Known rows, with every step that occurs:
noza-babus-pemu-norule: 40.4 36.0 32.0 5.4 46.7 -6.0 2.6 -3.0 -24.3 -32.9 -44.9 -26.9 -4.3 -17.4 -3.7 -18.7 -4.6 2.5 -25.9 -33.0 -0.1
norule-noza-babus-pemu-zisemeg: 30.7 49.4 63.9 -23.7 22.1 -26.3 -0.6 -5.1 -13.1 -4.4 -41.2 9.5 -4.8 -0.9 -22.4 -32.2 18.1 7.5 11.3 -40.2 -1.2
norule-zunot: 18.5 5.3 -16.9 -14.2 -11.4 -4.0 -3.5 2.9 -3.0 12.7 -10.4 11.6 14.6 6.3 -8.6 18.4 -6.6 22.0 -8.5 3.9 3.3
pemu-zisemeg-mobir-babus: 31.5 27.9 10.3 -40.0 -9.7 -9.4 -2.6 8.0 11.3 -35.7 31.5 -6.8 -19.3 23.1 -5.6 -9.8 3.1 6.2 13.0 -5.0 -0.7
mobir-norule: 13.3 4.6 8.0 -11.5 -9.9 0.1 9.2 -4.3 0.6 14.8 -9.6 9.0 15.3 -6.8 21.1 -10.7 17.0 -0.2 -15.9 -17.8 18.5
zisemeg-pemu: 15.7 -10.9 -11.5 -18.3 8.0 4.3 17.9 8.5 7.5 3.6 6.7 -15.5 -5.0 12.7 -4.0 -22.6 14.1 12.6 25.2 11.3 -4.6
zunot-babus-noza: 19.4 8.3 17.5 -5.8 -4.2 4.9 -20.6 -11.6 12.2 3.2 -13.8 5.4 -5.2 -37.5 2.1 -9.4 3.0 -19.7 -20.0 23.9 12.0
zisemeg-pemu-norule-zunot-babus-noza: 71.7 21.8 -13.5 -35.1 16.2 3.7 -11.5 5.6 4.8 13.3 -35.6 -12.3 18.8 -0.2 -1.5 -8.6 -16.3 0.9 -11.8 27.4 15.0
zisemeg-noza-babus: -0.7 6.4 -1.4 10.2 23.7 -7.9 -2.9 5.2 -6.9 -30.6 0.5 -41.0 7.3 -8.3 -4.5 -44.1 5.1 19.2 21.2 -4.7 24.6
noza-babus-pemu-norule-zunot-zisemeg: 65.1 34.5 7.2 -14.1 33.1 0.2 11.5 -18.3 -32.7 -0.1 -65.9 2.8 17.5 -28.8 3.8 7.3 -14.2 30.4 -34.2 -38.3 13.1
babus-pemu-zisemeg-mobir: 24.5 21.2 36.0 -42.4 22.6 -7.1 27.1 -9.8 -6.9 -31.1 10.3 13.4 -25.0 -3.6 -7.2 -47.9 15.2 -1.0 10.5 -3.0 -9.8
babus-pemu-zisemeg-noza: 5.4 17.6 20.6 -42.8 17.5 -23.6 15.9 -17.6 -22.9 -34.1 11.5 -4.4 5.9 15.7 -21.3 -57.1 30.8 -10.8 28.0 -14.9 -3.9
zunot-zisemeg-noza-babus-pemu: 21.6 9.2 9.7 -15.6 35.9 1.0 23.5 -24.3 -31.7 -28.1 -27.5 -14.1 4.9 -41.6 -5.6 -49.7 13.6 26.6 11.3 -27.6 20.3
mobir-norule-noza: 18.2 12.8 20.6 -27.6 7.0 -3.6 -9.0 2.3 -11.0 32.4 -29.1 28.6 19.9 7.4 9.2 -2.2 12.2 4.8 -7.6 -35.3 34.3
noza-babus-pemu-zisemeg-mobir-norule: 47.9 41.2 59.0 -32.9 21.0 -13.2 36.0 -7.1 -6.8 -22.3 -16.4 4.4 -16.9 -25.6 20.7 -70.0 29.3 14.1 -2.1 -24.3 17.3
zunot-zisemeg-noza-babus: 11.9 4.4 -9.5 4.4 16.3 3.9 6.0 -13.0 -13.7 -8.3 -7.7 -19.4 22.1 -33.8 11.8 -30.9 4.8 28.7 20.9 -10.9 39.4
zisemeg-noza-babus-pemu-norule-zunot: 41.9 31.2 -2.5 -21.9 45.9 -13.4 -3.5 0.9 -39.4 -42.6 -39.8 -34.6 18.1 -1.1 -22.2 -31.6 -12.6 20.0 -11.6 -23.7 20.5
mobir-babus-pemu: 32.9 19.7 16.3 -43.9 4.2 -3.7 -1.6 -4.8 -13.0 -50.9 -16.1 -4.3 -29.3 0.9 -25.6 7.1 10.8 -1.3 -20.4 -25.6 -15.7
zisemeg-mobir-norule-zunot-babus-noza: 60.2 14.9 5.8 -46.9 -5.1 10.1 -5.9 -5.9 9.7 14.0 -21.2 25.1 6.1 -41.2 25.2 -24.6 -0.1 7.5 -39.2 27.2 48.6
zisemeg-pemu-norule: 31.5 3.5 -13.0 -14.8 29.8 6.8 8.6 7.9 -5.0 -4.6 -6.8 -30.5 8.6 32.7 1.0 -9.7 -3.7 2.2 14.0 -2.5 0.5
zisemeg-mobir: 6.9 -6.0 -2.3 -16.0 15.4 10.6 7.4 5.7 0.7 -20.0 16.7 -0.9 -20.3 -5.3 6.7 -22.5 -5.6 15.0 7.6 12.0 11.7
mobir-babus-noza: 23.4 24.8 6.0 -39.6 1.6 -9.3 -22.4 -3.6 8.0 -4.2 1.3 -7.0 -9.5 3.8 -9.5 -1.8 5.4 -13.0 -22.9 6.3 3.3
zisemeg-mobir-norule: 18.1 -1.8 8.6 -22.3 7.6 12.9 13.3 1.8 -2.6 -1.1 1.2 11.5 -7.3 -11.4 31.2 -30.8 5.0 9.6 -7.0 -2.2 30.0
zunot-zisemeg-pemu-norule-noza-babus: 58.3 22.4 4.2 -13.2 45.7 5.6 -0.5 2.9 -15.2 23.4 -49.4 -17.3 21.6 5.2 6.7 -11.3 -11.1 34.3 19.2 -32.8 32.4
norule-noza-babus-pemu-zisemeg-mobir: 38.6 43.8 62.3 -36.9 38.9 -18.0 8.3 2.3 -15.9 -23.3 -23.3 10.6 -25.6 -6.8 -16.1 -53.2 11.9 20.6 17.2 -23.1 16.2
mobir-norule-zunot-zisemeg-noza-babus: 43.4 15.8 -16.5 -19.4 0.8 -1.5 12.1 -12.9 -14.2 19.0 -31.1 2.1 53.3 -31.9 25.4 -25.8 9.5 46.3 -8.6 -25.8 59.9

Rows:
37.9 31.1 55.4 -70.7 28.1 -14.4 20.8 -7.0 -18.8 1.9 -18.1 36.6 -12.5 8.2 2.5 -46.9 25.7 5.9 4.4 -39.5 23.4 | babus-pemu-zisemeg-mobir-norule-noza
46.2 28.5 47.9 -41.4 45.9 3.8 10.0 5.9 -26.8 -16.1 -46.5 10.3 -20.3 -26.4 6.3 -53.5 12.1 27.9 -14.9 -35.4 44.2 | zisemeg-mobir-norule-noza-babus-pemu
69.2 32.8 -7.8 -64.3 30.8 3.4 -8.7 8.0 -31.9 -60.7 -25.7 -9.3 -19.8 17.3 -18.6 14.3 -19.8 19.0 -34.2 -20.1 6.6 | zisemeg-mobir-babus-pemu-norule-zunot
-5.6 12.6 1.7 -21.1 -0.8 -21.4 2.9 -8.3 -6.8 -8.5 28.5 -8.8 23.7 23.1 -8.6 -40.9 14.6 -4.5 38.5 -7.9 7.9 | pemu-zisemeg-noza
22.1 21.9 35.0 -2.7 23.1 -5.9 11.6 -2.7 -11.7 -27.4 -34.7 -11.7 -18.7 -33.5 -9.0 -31.7 14.9 11.4 -12.9 -16.2 -5.2 | noza-babus-pemu
48.1 25.5 32.6 -24.3 32.4 5.1 -24.2 -5.2 -37.3 -29.6 -64.9 4.4 -8.9 -5.1 -19.3 11.1 -15.3 -18.0 -18.9 -42.7 10.9 | zunot-babus-pemu-norule-noza
42.2 15.0 -24.4 -50.6 37.0 1.3 9.4 -26.9 -51.3 -13.4 -29.5 8.6 36.5 -1.1 -10.6 -7.5 -11.2 20.9 -8.9 -30.3 27.1 | babus-pemu-norule-zunot-zisemeg-noza
39.1 14.4 -4.5 -31.3 20.4 -3.6 17.4 -19.9 -31.6 -13.4 -36.0 0.9 19.9 -39.6 -8.3 -35.9 8.6 45.4 -0.6 -22.4 31.1 | norule-zunot-zisemeg-noza-babus-pemu
47.9 30.8 14.2 -38.6 28.8 -2.0 -10.6 -2.5 -30.1 -53.6 -24.7 -20.8 -17.7 14.9 -18.9 16.2 -5.2 -11.9 -26.3 -41.4 -11.7 | mobir-babus-pemu-norule
59.5 19.3 -18.5 -69.9 7.3 6.5 -9.6 -11.3 -0.5 11.4 2.2 24.1 2.7 -22.2 0.1 4.6 -10.6 34.0 -28.1 19.1 32.1 | norule-zunot-zisemeg-mobir-babus-noza
56.4 27.0 -3.9 -20.0 5.3 -1.5 -31.5 -7.7 -0.3 9.4 -37.9 3.6 24.8 -16.0 -2.5 17.2 -22.8 -10.8 -39.8 18.6 19.0 | pemu-norule-zunot-babus-noza
16.4 27.0 41.4 -29.1 5.2 -20.0 20.9 -17.2 -9.8 -12.3 -6.1 15.7 -4.4 5.9 -11.8 -27.4 21.4 -13.2 6.9 -19.6 -21.9 | babus-pemu-zisemeg
28.8 35.8 21.9 10.1 42.2 -8.8 -29.3 11.7 -17.5 -4.0 -42.8 -18.7 14.5 12.9 -6.9 4.6 -24.9 8.5 -7.6 -36.0 25.0 | pemu-norule-noza-babus
32.0 12.0 -8.6 -22.0 -16.1 -5.5 7.0 -0.3 -4.9 28.0 -22.5 22.1 29.5 0.4 14.0 7.5 4.3 20.2 -21.0 -13.4 24.9 | mobir-norule-zunot
13.0 13.5 18.0 -13.4 36.9 -9.5 12.1 -6.2 -26.4 -47.2 -16.0 -31.8 -8.6 -21.5 -16.5 -62.1 17.9 10.3 7.5 -13.8 11.4 | zisemeg-noza-babus-pemu
29.9 40.7 55.2 -10.8 15.9 -27.0 19.0 -10.3 -5.1 -20.5 -26.2 -6.7 -10.3 -12.9 -10.3 -43.0 22.4 3.1 6.8 -24.2 -17.5 | noza-babus-pemu-zisemeg
18.3 -8.0 -8.1 -17.4 10.6 23.0 19.9 -12.5 -4.6 1.8 9.0 18.5 -8.2 -26.1 23.5 -11.1 -7.2 24.0 6.4 3.2 25.4 | zunot-zisemeg-mobir
32.9 36.1 47.2 -23.8 26.5 -13.5 26.6 -4.3 -2.6 -34.3 -7.0 -6.3 -28.4 -21.2 -4.7 -59.4 15.9 15.7 12.6 -9.7 -0.8 | noza-babus-pemu-zisemeg-mobir
65.4 38.1 -3.2 -51.6 14.7 -5.9 -15.5 -0.1 -32.1 -40.5 -38.0 -7.6 -3.2 25.0 -22.6 31.2 -13.5 7.8 -38.3 -35.1 -6.8 | mobir-babus-pemu-norule-zunot
36.3 22.8 30.8 -17.9 28.6 3.2 -2.0 14.9 -6.2 3.8 -27.0 6.5 -3.4 -18.1 20.4 -34.2 3.1 30.1 -5.8 -22.8 56.1 | zisemeg-mobir-norule-noza-babus
29.6 -4.2 -1.9 -30.9 5.7 25.2 26.4 -14.5 -5.0 12.6 -2.3 30.4 4.4 -30.4 46.7 -17.4 4.7 20.2 -7.1 -10.5 42.4 | zunot-zisemeg-mobir-norule
46.0 7.9 -8.9 -34.1 42.2 9.8 -0.4 -4.8 -22.2 31.1 -33.1 4.7 23.6 25.6 4.0 9.1 -10.6 17.8 22.2 -26.2 25.4 | zunot-zisemeg-pemu-norule-noza
25.9 30.3 26.2 -34.6 51.8 -7.0 -15.3 -6.4 -41.7 -10.2 -46.2 8.1 2.6 17.7 -22.9 2.5 -9.1 -8.7 -12.9 -42.8 7.8 | babus-pemu-norule-noza
38.2 36.7 35.2 -51.6 -10.4 -22.3 5.0 -8.9 -9.4 -37.8 -4.0 1.3 -19.2 19.1 -23.6 -6.8 25.3 -12.8 -0.2 -32.7 -23.3 | mobir-babus-pemu-zisemeg
45.0 26.0 12.0 -8.2 54.1 -4.3 -11.1 20.2 -10.1 3.1 -41.0 -34.3 10.1 24.0 -8.6 -21.3 -9.8 22.4 18.3 -21.6 22.1 | zisemeg-pemu-norule-noza-babus
14.5 14.3 14.5 -20.6 1.5 -7.5 14.4 1.8 8.5 -9.6 26.9 9.5 -9.0 10.1 4.6 -34.3 0.2 3.9 26.1 10.2 4.6 | pemu-zisemeg-mobir
45.6 22.8 -31.3 -2.9 28.2 -3.7 -6.0 -10.6 -27.4 -0.4 -27.2 -22.2 49.9 -7.2 7.7 -6.6 -23.3 40.5 0.1 -22.5 44.4 | pemu-norule-zunot-zisemeg-noza-babus
56.3 4.8 -6.1 -30.2 -17.2 17.1 -0.1 8.9 1.5 -13.5 -22.6 19.3 -1.2 -31.6 25.2 -4.2 -6.6 24.8 -19.4 6.2 44.1 | zisemeg-mobir-norule-zunot-babus
24.4 7.1 15.7 -40.4 23.5 9.2 -4.1 6.8 -13.8 11.6 -11.2 24.7 1.2 4.7 15.4 -22.4 4.3 15.1 -7.7 -19.6 50.1 | zisemeg-mobir-norule-noza
40.2 22.2 14.0 -51.4 -10.2 -15.9 -0.2 -14.3 -18.0 -39.5 -16.3 4.0 15.0 -4.1 -21.9 -30.0 14.2 3.2 14.2 -9.0 8.1 | norule-zunot-babus-pemu-zisemeg-noza
